What can hang from each mark:
J_307: J_194
J_448: J_614
J_620: J_448 J_800
J_614: J_194 J_620
J_800: J_456
J_194: J_307 J_620
J_456: J_620
J_24: J_456 J_620

Every row comes from one small tree of marks. The marks that hang from a mark follow it in brackets, in the order of their numbers. Every link used is in the known rows. Which tree was each row made from?
Known rows:
J_456(J_620(J_448 J_800)): [-19.4, -15.8, -14.1, -13.7,  17.6, -10.1, -14.2,   8.7, -18.1, -28.9,
 -48.9,  -1.1,  35.0,  -8.5,  -6.1,   4.3,  12.3, -15.8,  -0.5,  13.6,
  28.7,  32.7,  23.3,   8.4, -26.2, -27.7, -12.0]
J_194(J_307 J_620): [ -1.6, -20.7,  18.4,  -3.2, -11.9, -19.0,  -6.5,   4.1,  13.7,   1.2,
   7.9, -15.2,  35.7,  17.0,  -8.0,  25.1, -32.9,   8.9,   6.5,   4.0,
  20.1, -14.6,  11.4, -18.3,  18.6,  -4.2,   0.5]
J_448(J_614(J_194 J_620)): [ 19.3,  21.5, -27.0,  26.6,   5.9, -26.4, -13.1,  41.1,  -1.1,  -1.8,
  -0.5, -17.5,  -6.5, -15.6,  -0.6, -31.2,  19.7,  34.1,  -6.9, -32.1,
  23.9,   6.5, -48.3,  25.5,  -8.7, -14.8, -13.5]
J_307(J_194(J_620(J_448(J_614) J_800))): [-12.7,  -8.2, -19.3,  21.8,   3.0, -19.9, -22.3,  11.9,  -6.8,   1.0,
 -40.5, -28.2,  37.3,  -6.0, -13.5,   9.5,  -3.5,   9.7,  42.3, -32.3,
  68.8,  32.8,  13.7,   5.3,  -0.6, -24.7,  -3.0]
J_456(J_620(J_448(J_614(J_194(J_307))) J_800)): [ 10.8,  -1.0, -29.9,  11.9,   6.6, -42.6, -28.7,  31.4,  -8.0, -33.6,
 -40.2, -21.2,  29.4, -10.5, -19.0,  16.1,   6.1,  23.0,  -2.6,  -3.6,
  54.2,  33.3,   1.6,   4.7,   2.1, -24.5,  -5.8]
J_307(J_194): [-11.5,  -9.9,   6.1,  19.0,  -9.0,   1.3,   6.5,  13.5, -16.0,  14.5,
  -8.9, -16.6,  -3.7, -15.3,   7.7,  -4.3,   0.1,   6.1,   6.8, -20.3,
  21.3,  -3.1,  16.4,  -4.3,   0.0,   4.9,   1.7]
J_800(J_456(J_620(J_448(J_614(J_194(J_307)))))): [ 20.2,  -2.7, -25.8,  20.2, -15.5, -33.4, -29.2,   0.3, -14.3, -26.4,
 -10.9, -14.8,  42.4, -12.8,   9.4,  16.0,   3.8,  18.9,   0.3,  -4.6,
  32.8,   4.6, -18.6,   8.9,  19.2,  -1.2,   3.8]
J_800(J_456(J_620(J_448(J_614)))): [  5.5,  -2.0, -33.7,  13.6,   2.5, -21.3, -13.3, -29.6, -20.8, -17.0,
 -13.8,   4.5,  41.5,  12.8,   9.3,   8.4,  13.5,  -7.4,  18.9,   3.3,
  19.4,   9.6, -23.2,  23.7,  -4.1,  -3.9,   3.9]
J_194(J_620(J_448 J_800)): [-17.6, -14.9,  -7.5, -16.5,   8.6,  -7.0, -32.8,   4.2,   5.9, -23.2,
 -35.4,  -7.9,  47.0, -13.4,  -9.8,  13.0,  -5.1,  -4.7,  22.4,  -5.9,
  33.8,  34.6,  20.7,  -2.4,   0.7, -31.3,  -9.4]
J_448(J_614(J_194 J_620(J_800))): [ 10.4,  15.4, -40.2,  21.9,   2.1, -24.4, -33.4,  57.9,   3.2, -13.4,
 -16.1, -24.9, -14.3, -25.6, -12.7, -20.9,  18.9,  33.9,  -8.4, -30.1,
  51.1,  24.1, -36.3,  24.4, -12.7, -20.9, -10.1]
J_24(J_456 J_620(J_448 J_800)): [ -6.6, -28.8,   5.4, -20.7, -11.8,  18.6, -39.7, -27.7, -10.1, -40.7,
 -37.3,   6.2,  74.0, -38.9, -28.2,  17.3,  -1.9,  -6.6,  19.9, -27.2,
  48.8,  56.3,   7.2,   3.0,  -8.5, -20.6,  -4.0]
J_194(J_307 J_620(J_448)): [ -6.0, -19.4,  15.0,  -9.4,  -2.4, -17.2, -13.4,  -6.3,   8.4, -14.9,
 -17.2, -12.6,  64.4,  -1.9,  -3.2,  27.0, -26.4,  -1.8,  19.7,  10.8,
  19.1,  10.1,  21.4, -16.7,  24.3, -25.2,  -2.9]
J_620(J_800(J_456)): [ -2.6, -17.2, -27.0,  -4.5, -25.0,  11.0, -43.6,   1.1,  -3.1, -22.2,
  -4.4,  -8.3,  -0.8, -18.9,   4.2,  12.7,   3.6,  -1.8,  -0.3,   1.8,
  36.0,  12.5,   3.3,   6.9,   9.4,  11.9,  18.2]
J_448(J_614(J_194(J_307) J_620(J_800))): [ 13.1,   7.1, -34.6,  16.2,  -9.4, -34.2, -35.5,  58.1,   5.4, -17.3,
  -9.4, -32.1,  -3.6, -25.5, -20.4,  -3.3,   1.4,  41.8, -14.3, -12.2,
  56.7,  14.3, -21.7,   8.7,   7.8, -19.3,  -1.4]
J_614(J_194): [ 14.4,   5.1,   1.0,   5.7,  -3.3,  -3.0, -12.9,  26.9,   2.9,  -6.7,
  -0.6, -10.6,  -8.8, -24.4,   7.5, -13.4,   7.4,  16.3, -13.4, -23.8,
   3.2,   6.7, -13.2,  -0.3,   3.6,  -1.5,  -6.3]
J_24(J_456(J_620(J_448(J_614(J_194))))): [ 27.9,   7.0,  -9.9,   9.1,  13.8, -18.5, -14.8, -19.2, -14.6, -31.8,
 -31.8,   1.7,  52.6,  -9.3,  -8.3,  -2.2,  14.2,   9.4,   8.0, -37.8,
  28.9,  37.5, -35.1,  24.6, -11.2, -14.5,  -0.9]
J_448(J_614(J_194(J_307 J_620))): [ 29.9,   7.2,  -1.0,  20.4, -12.0, -41.7, -15.7,  23.0,  19.8,   3.6,
  13.9, -23.6,  21.9,  13.7, -11.5,  13.1, -20.5,  38.5,   8.0, -26.9,
  31.8,  -6.3, -24.2,  -8.5,  26.2,  -0.3,   0.7]
J_194(J_307 J_620(J_800)): [ -5.5, -25.7,   5.7, -11.4, -15.0, -19.2, -27.4,  17.7,  19.7, -11.9,
 -10.7, -19.5,  30.6,   7.6, -18.8,  32.4, -31.9,   8.9,   6.8,   4.3,
  45.2,   4.9,  25.8, -17.8,  16.5, -11.1,   4.0]
J_307(J_194(J_620)): [ -9.8, -20.7,  20.5,  15.9,  -9.7,  -8.7,   3.9,  13.9,  -6.2,  23.7,
  -4.9, -20.5,  20.8,   4.6,   6.5,  -1.3, -16.4,   5.1,  17.4, -31.0,
  28.6,  -7.6,  13.2,  -7.5,  -1.7,   2.8,  -5.8]

Write each row's tree:
[ -8.0, -14.1, -37.0,  -1.5,  -8.8,   4.1, -62.3,  40.4,  -9.7, -44.9,
 -34.1, -21.5,  27.0, -74.6,  18.5, -20.8,  21.1,  11.7,  -7.1, -13.5,
  46.7,  35.3, -11.9,  23.4,   2.9, -28.6,  -3.3] : J_614(J_194 J_620(J_448 J_800(J_456)))
[  2.3, -16.5, -30.9,  -0.2, -21.5, -21.7, -55.8, -12.2,  11.7, -28.0,
 -15.4, -20.6,  58.6,  -1.1, -12.4,  40.5, -22.0,   9.7,  33.5,   4.0,
  66.9,  21.9,   3.1,   1.7,  39.2, -10.4,  17.4] : J_194(J_307 J_620(J_448(J_614) J_800(J_456)))
[ 20.2,  18.1, -18.1,  19.1,   0.6, -28.3, -20.4,   9.4,   2.9, -20.6,
 -13.6, -19.5,  22.4, -23.5,  -7.5,  10.9,   3.0,  26.9,   6.8, -10.7,
  24.1,  18.8,  -7.1,  -1.2,  33.0, -16.0,   3.0] : J_620(J_448(J_614(J_194(J_307))))
[ -9.1, -21.6, -32.2,  23.0, -16.1, -11.4, -42.6,  -4.7, -10.9,  -4.7,
 -23.9, -27.5,  42.3, -15.9,   4.6,  14.5,  -0.4,   4.5,  42.9, -33.6,
  77.4,  24.1,   4.0,  10.8,  17.7,  -6.1,  13.5] : J_307(J_194(J_620(J_448(J_614) J_800(J_456))))
[  5.5,  -2.8,   9.7,  -0.8,  10.2, -14.0, -22.3,  16.4,   7.5, -14.8,
 -19.9,  -9.5,  45.2, -27.8,  11.0,  -7.1,   0.6,   8.9,  10.2, -33.0,
  12.8,  22.0,  -5.2,  -1.0,   7.5, -25.9, -16.5] : J_614(J_194(J_620(J_448)))
[  3.1, -30.3,  -9.9,  -8.3, -28.9, -12.6, -67.0,  21.4,   7.5, -40.6,
 -19.3, -30.1,  54.7, -47.7,   6.0,  21.4, -17.5,  16.2,   5.2, -12.5,
  58.7,  22.6,  11.6,  -8.6,  38.3, -14.5,   9.1] : J_614(J_194(J_307 J_620(J_448 J_800(J_456))))
[-22.3, -37.1, -12.1,   1.5, -22.7,   6.3, -44.0,   3.9, -12.7, -12.8,
 -34.4, -26.5,  49.9, -34.9,  16.4,  11.4,  -6.1,  -4.8,  32.9, -23.0,
  66.8,  24.5,  26.3,   1.3,  14.8, -10.4,   8.6] : J_307(J_194(J_620(J_448 J_800(J_456))))
[ 27.2, -11.1, -28.5,  14.1, -36.0, -30.2, -57.6,  24.3,  18.0, -15.1,
  10.2, -30.3,  21.5,  -3.2,  -6.4,  26.5, -21.1,  34.9,   8.5, -26.6,
  67.7,   3.8, -21.0,  -2.2,  37.7,  11.3,  15.9] : J_448(J_614(J_194(J_307 J_620(J_800(J_456)))))
[  1.6,   3.5, -51.8,   2.7, -10.8,  -0.6, -50.0, -18.0,  -3.2, -29.2,
 -22.2,  -6.9,  20.4, -17.4,  -3.5,  15.5,  12.1,  -0.3,  26.3,  -1.6,
  45.8,  36.2,  -8.3,  20.6,  20.5,  -7.8,  16.8] : J_620(J_448(J_614) J_800(J_456))
[ 13.8,  -2.7,   0.8,   5.4,  -6.2,   2.2, -14.2, -50.2,  -7.0, -19.5,
 -15.6,  12.2,  73.1,  -5.7, -25.7,  14.9,   2.0,   2.1,  35.5, -38.2,
  32.8,  40.8, -28.8,  12.7,  -3.7, -11.7,  -2.2] : J_24(J_456 J_620(J_448(J_614)))
[ -8.9, -20.6, -11.2,  -2.7,  -1.5,  -3.9, -13.1, -21.3, -25.7, -22.5,
 -20.9,   5.7,  47.7,  -7.0,  21.9,   4.0,  10.9, -19.4,   4.7,  10.6,
  10.7,   7.5,  -0.7,  14.5,  -8.5,  -6.6,   1.4] : J_800(J_456(J_620(J_448)))
[ -3.8, -36.0,  -5.2,  -9.2, -36.2, -10.4, -47.0,   5.9,  13.2, -18.3,
   5.3, -20.2,  37.8,  -0.8,  -3.7,  34.9, -32.3,   9.3,   8.6,   7.7,
  55.9,  -4.2,  15.2, -10.8,  29.4,   7.5,  18.4] : J_194(J_307 J_620(J_800(J_456)))
[ 13.7,   3.7, -53.4,  21.2, -15.9, -17.4, -56.1,  44.2,  -1.6, -21.1,
  -4.7, -25.0,  -9.3, -34.7,   4.2, -18.2,  20.4,  32.2,  -4.9, -30.8,
  57.8,  19.3, -47.2,  29.4,   3.1,  -4.2,   5.3] : J_448(J_614(J_194 J_620(J_800(J_456))))
[ 17.8, -12.1,  20.5,   4.9, -13.3, -24.2, -18.7,  29.3,  17.1,  -3.5,
   7.4, -22.5,  28.8,  -7.7,   0.9,  10.6, -25.0,  25.7,  -4.0, -22.8,
  23.1,  -8.4,  -1.9, -18.6,  24.4,  -4.5,  -4.6] : J_614(J_194(J_307 J_620))
[-13.3, -24.5,   1.5, -17.8,  -4.7, -16.0, -33.4,   8.8,  11.1, -29.2,
 -32.7, -19.2,  61.3, -11.9, -15.9,  32.3, -24.5,   0.8,  18.4,  11.8,
  47.1,  25.7,  33.2, -15.2,  19.8, -31.7,  -1.5] : J_194(J_307 J_620(J_448 J_800))
[ -5.6,   0.2, -36.2,   3.9,  19.2, -24.9, -13.5,  -2.9, -14.9, -20.9,
 -40.0,  -2.7,  29.6,  11.2, -22.0,  10.8,  18.2,  -3.8,  12.6,   5.2,
  39.6,  36.4,   1.5,  18.9, -23.8, -28.1, -10.3] : J_456(J_620(J_448(J_614) J_800))
[  2.0, -18.9, -18.4,  -8.0, -13.5,  -1.6, -64.2,  16.8,   5.5, -36.3,
 -26.3, -18.7,  43.7, -46.0,  15.1,   3.9,   0.3,   7.6,  13.0, -30.2,
  48.7,  32.2,  -3.6,   5.5,  18.7, -15.1,   1.1] : J_614(J_194(J_620(J_448 J_800(J_456))))
[  9.9,   8.7, -34.7,  12.8,  18.2, -32.4, -24.5,  29.1, -13.3, -28.3,
 -42.5, -10.2,  19.4, -11.9, -12.2,  -2.4,  23.6,  14.6,  -1.1, -19.6,
  42.6,  41.3, -12.0,  18.5, -22.0, -27.0, -14.2] : J_456(J_620(J_448(J_614(J_194)) J_800))
[-19.1, -21.4,  16.2,  11.9,   1.4,  -4.0,   0.4,   4.2, -13.1,   6.8,
 -30.1, -19.1,  51.7, -16.9,   8.8,  -0.9,  -7.5,  -5.2,  30.3, -27.0,
  29.3,  12.5,  21.6,  -6.1,   3.4, -19.7,  -9.4] : J_307(J_194(J_620(J_448)))
[  4.1, -30.2,  11.1, -12.6, -22.5,  15.7, -28.8, -15.3,  -1.8, -22.5,
 -12.9,   5.8,  47.5, -17.0, -28.1,  18.4, -10.4,   4.6,   8.5, -34.3,
  48.8,  35.4,  -4.2,   0.5, -16.5,   0.7,   2.3] : J_24(J_456 J_620(J_800))
[-15.3, -29.1,   6.8,   8.6, -13.0,  -6.2, -14.2,  31.9,  -4.4,  11.8,
 -22.2, -26.5,  16.3,  -6.6,  -3.9,   5.8, -13.2,   7.3,  16.5, -29.4,
  57.3,   9.1,  25.5,  -7.2,  -7.7,  -4.6,  -2.3] : J_307(J_194(J_620(J_800)))
[  4.9,  -6.4, -24.9,  -5.8,  10.4, -10.8, -23.8, -27.4, -14.7, -36.5,
 -47.0,   3.6,  57.5,   4.8, -25.2,  16.7,   8.4,  -4.6,  19.9,  -9.9,
  51.3,  49.8,  -8.7,  24.6, -16.4, -19.8,   5.5] : J_24(J_456(J_620(J_448(J_614) J_800)))
[ 16.8,  14.8, -20.2,  19.8,  18.9, -32.0,  -3.8,  10.8, -16.7, -17.7,
 -27.5,  -5.7,  24.5,  -2.3,   0.6, -10.4,  24.7,  11.9,  -0.3, -23.0,
  14.9,  22.8, -25.0,  18.6, -16.8, -17.9, -17.2] : J_456(J_620(J_448(J_614(J_194))))
[ 23.5,  -0.8, -15.0,  13.2, -13.8, -39.6, -36.9,  38.4,  24.5, -10.4,
  -3.3, -31.0,  16.6,   6.4, -22.3,  21.1, -17.8,  38.6,   6.0, -27.4,
  60.0,  11.0,  -9.4,  -7.8,  21.1,  -6.8,   1.7] : J_448(J_614(J_194(J_307 J_620(J_800))))
[ -7.4, -21.3, -30.2,  -3.9, -22.3,  -7.0, -65.8,  44.6,  -7.2, -51.1,
 -28.9, -34.1,  35.7, -76.6,  11.2,  -0.8,   3.6,  20.3, -13.9,   3.1,
  59.0,  25.7,  -0.5,   9.9,  24.8, -27.6,   7.3] : J_614(J_194(J_307) J_620(J_448 J_800(J_456)))
[-14.8, -20.5, -34.2,  -2.7, -18.5,   5.1, -41.8,  24.3,  -9.6, -23.2,
  -9.2, -14.5,   7.3, -32.0,  10.3,  -7.6,   8.3,   3.9,  -5.6,   5.1,
  44.0,  11.7, -10.8,  19.1,  -4.8,  -5.3,   9.0] : J_614(J_620(J_800(J_456)))
[  1.3, -19.5,  20.5, -13.7,  -9.5,  19.1, -15.2, -41.9,  -9.5, -26.7,
 -22.0,  14.5,  79.7, -26.9, -14.1,  10.7,  -3.9,  -6.8,  20.1, -29.1,
  21.4,  38.7,  -7.7,   2.8,  -5.5, -15.2,  -4.0] : J_24(J_456 J_620(J_448))
[ 18.5,  14.5, -10.3,  24.7,   2.7, -16.7, -16.2,   5.3,  -4.8, -10.8,
  -9.9,  -1.9,  34.4, -21.2, -10.5,  -6.7,  21.2,  21.4,  15.8, -50.4,
  22.5,  31.3, -32.9,   7.9,  -7.2, -20.1, -21.5] : J_24(J_620(J_448(J_614(J_194))))
[  8.1, -11.0,  -0.1,  -1.0,  -6.1, -14.0, -34.6,  43.3,  15.4, -11.2,
 -13.8, -20.6,  12.5, -15.9,  -2.3,  -2.0,  -5.6,  20.4,  -4.5, -35.3,
  41.2,  18.6,  -3.1,  -3.7,  -2.8, -10.3, -10.6] : J_614(J_194(J_620(J_800)))
[  0.9, -17.9,   2.1,  -9.1,  -5.9, -22.1, -47.3,  34.5,  11.9, -33.6,
 -33.9, -30.7,  47.6, -37.8,  -7.9,  17.9, -17.8,  19.3,   4.6, -13.0,
  50.2,  30.4,  22.0, -14.7,  25.1, -31.2,  -3.0] : J_614(J_194(J_307 J_620(J_448 J_800)))
[ 17.0,   2.5, -44.6,  11.1, -26.2, -18.9, -65.6,  11.7,   4.0, -42.1,
 -18.6, -26.8,  20.7, -41.6,  -4.4,  21.2,   2.2,  26.4,   8.4,  -7.7,
  58.2,  30.4,  -5.4,   5.5,  42.2,  -6.6,  18.2] : J_620(J_448(J_614(J_194(J_307))) J_800(J_456))
[ 16.0, -13.3, -31.5,  15.1, -36.5, -15.6, -63.3,   9.6,  -4.5, -34.4,
 -11.8, -19.4,  43.9, -43.2, -13.6,  23.4,   1.0,  27.1,  11.4, -27.0,
  68.9,  31.2, -13.7,  -0.4,  26.1,  -5.4,   2.7] : J_24(J_620(J_448(J_614(J_194(J_307))) J_800(J_456)))
[ 19.4,  25.2, -25.4,  18.4,  11.0, -19.3, -19.5,   7.0,  -3.0, -16.1,
 -19.3,  -8.8,  13.7, -23.6,   0.4, -11.5,  19.2,  20.2,  12.9, -27.5,
  14.3,  28.9, -23.4,  12.3,  11.1, -19.3,  -6.7] : J_620(J_448(J_614(J_194)))
[ 20.4,  -1.8, -13.6,   6.8,  -8.8,  -0.8, -49.2,  -8.1,  -2.2, -39.7,
 -32.7,  -2.4,  55.9, -40.2, -30.5,   6.3,   9.8,  23.2,  20.4, -62.6,
  62.2,  63.0, -28.1,  15.0,  -1.6, -18.2,  -2.5] : J_24(J_456 J_620(J_448(J_614(J_194)) J_800))
[-26.2,  -8.7, -25.5, -10.8,  13.2,   1.1, -31.4,  27.8,  -7.9, -32.2,
 -45.4, -13.6,  29.9, -43.3,  -5.7, -10.1,  14.5,  -3.3,   2.4,  11.2,
  35.5,  39.2,   6.4,  17.9, -12.2, -45.6, -12.1] : J_614(J_620(J_448 J_800))
[ 26.8,  -4.5,  -1.8,  11.1,  -0.7, -27.0, -17.5, -14.9,  -9.7, -35.8,
 -26.5,  -9.5,  66.4,  -8.2, -14.8,  16.1,  -4.4,  18.2,   3.8, -20.6,
  38.0,  27.6, -20.7,   9.5,  11.6, -12.1,   6.4] : J_24(J_456(J_620(J_448(J_614(J_194(J_307))))))
[ -2.1,  -5.9, -19.0,   0.9,  -2.7, -31.1, -35.8,  -0.4,  14.1, -19.6,
 -26.1, -22.1,  54.2,   7.1, -27.1,  35.5, -20.7,  13.3,  30.8,   3.4,
  54.5,  28.8,  11.9,  -4.8,  24.4, -28.2,   3.5] : J_194(J_307 J_620(J_448(J_614) J_800))
[ -3.9,  -1.5,  -4.8,  30.5,   5.6, -20.7,  -2.5,  -5.5,  -9.3,  13.5,
 -22.2, -18.1,  45.3,   4.3,   1.2,   2.6,  -1.9,   8.5,  44.4, -35.8,
  37.5,  13.9,   1.0,   2.4,   8.4, -16.3,  -8.5] : J_307(J_194(J_620(J_448(J_614))))
[  4.9,  -7.2, -14.3,  -2.0,  -9.2,   2.6, -36.9, -35.6,  -6.1, -34.0,
 -32.0,   6.8,  67.4, -16.0, -38.7,  22.8,   1.4,   4.3,  33.3, -35.1,
  57.8,  59.0, -15.7,  14.7,  -6.2, -19.9,   0.3] : J_24(J_456 J_620(J_448(J_614) J_800))
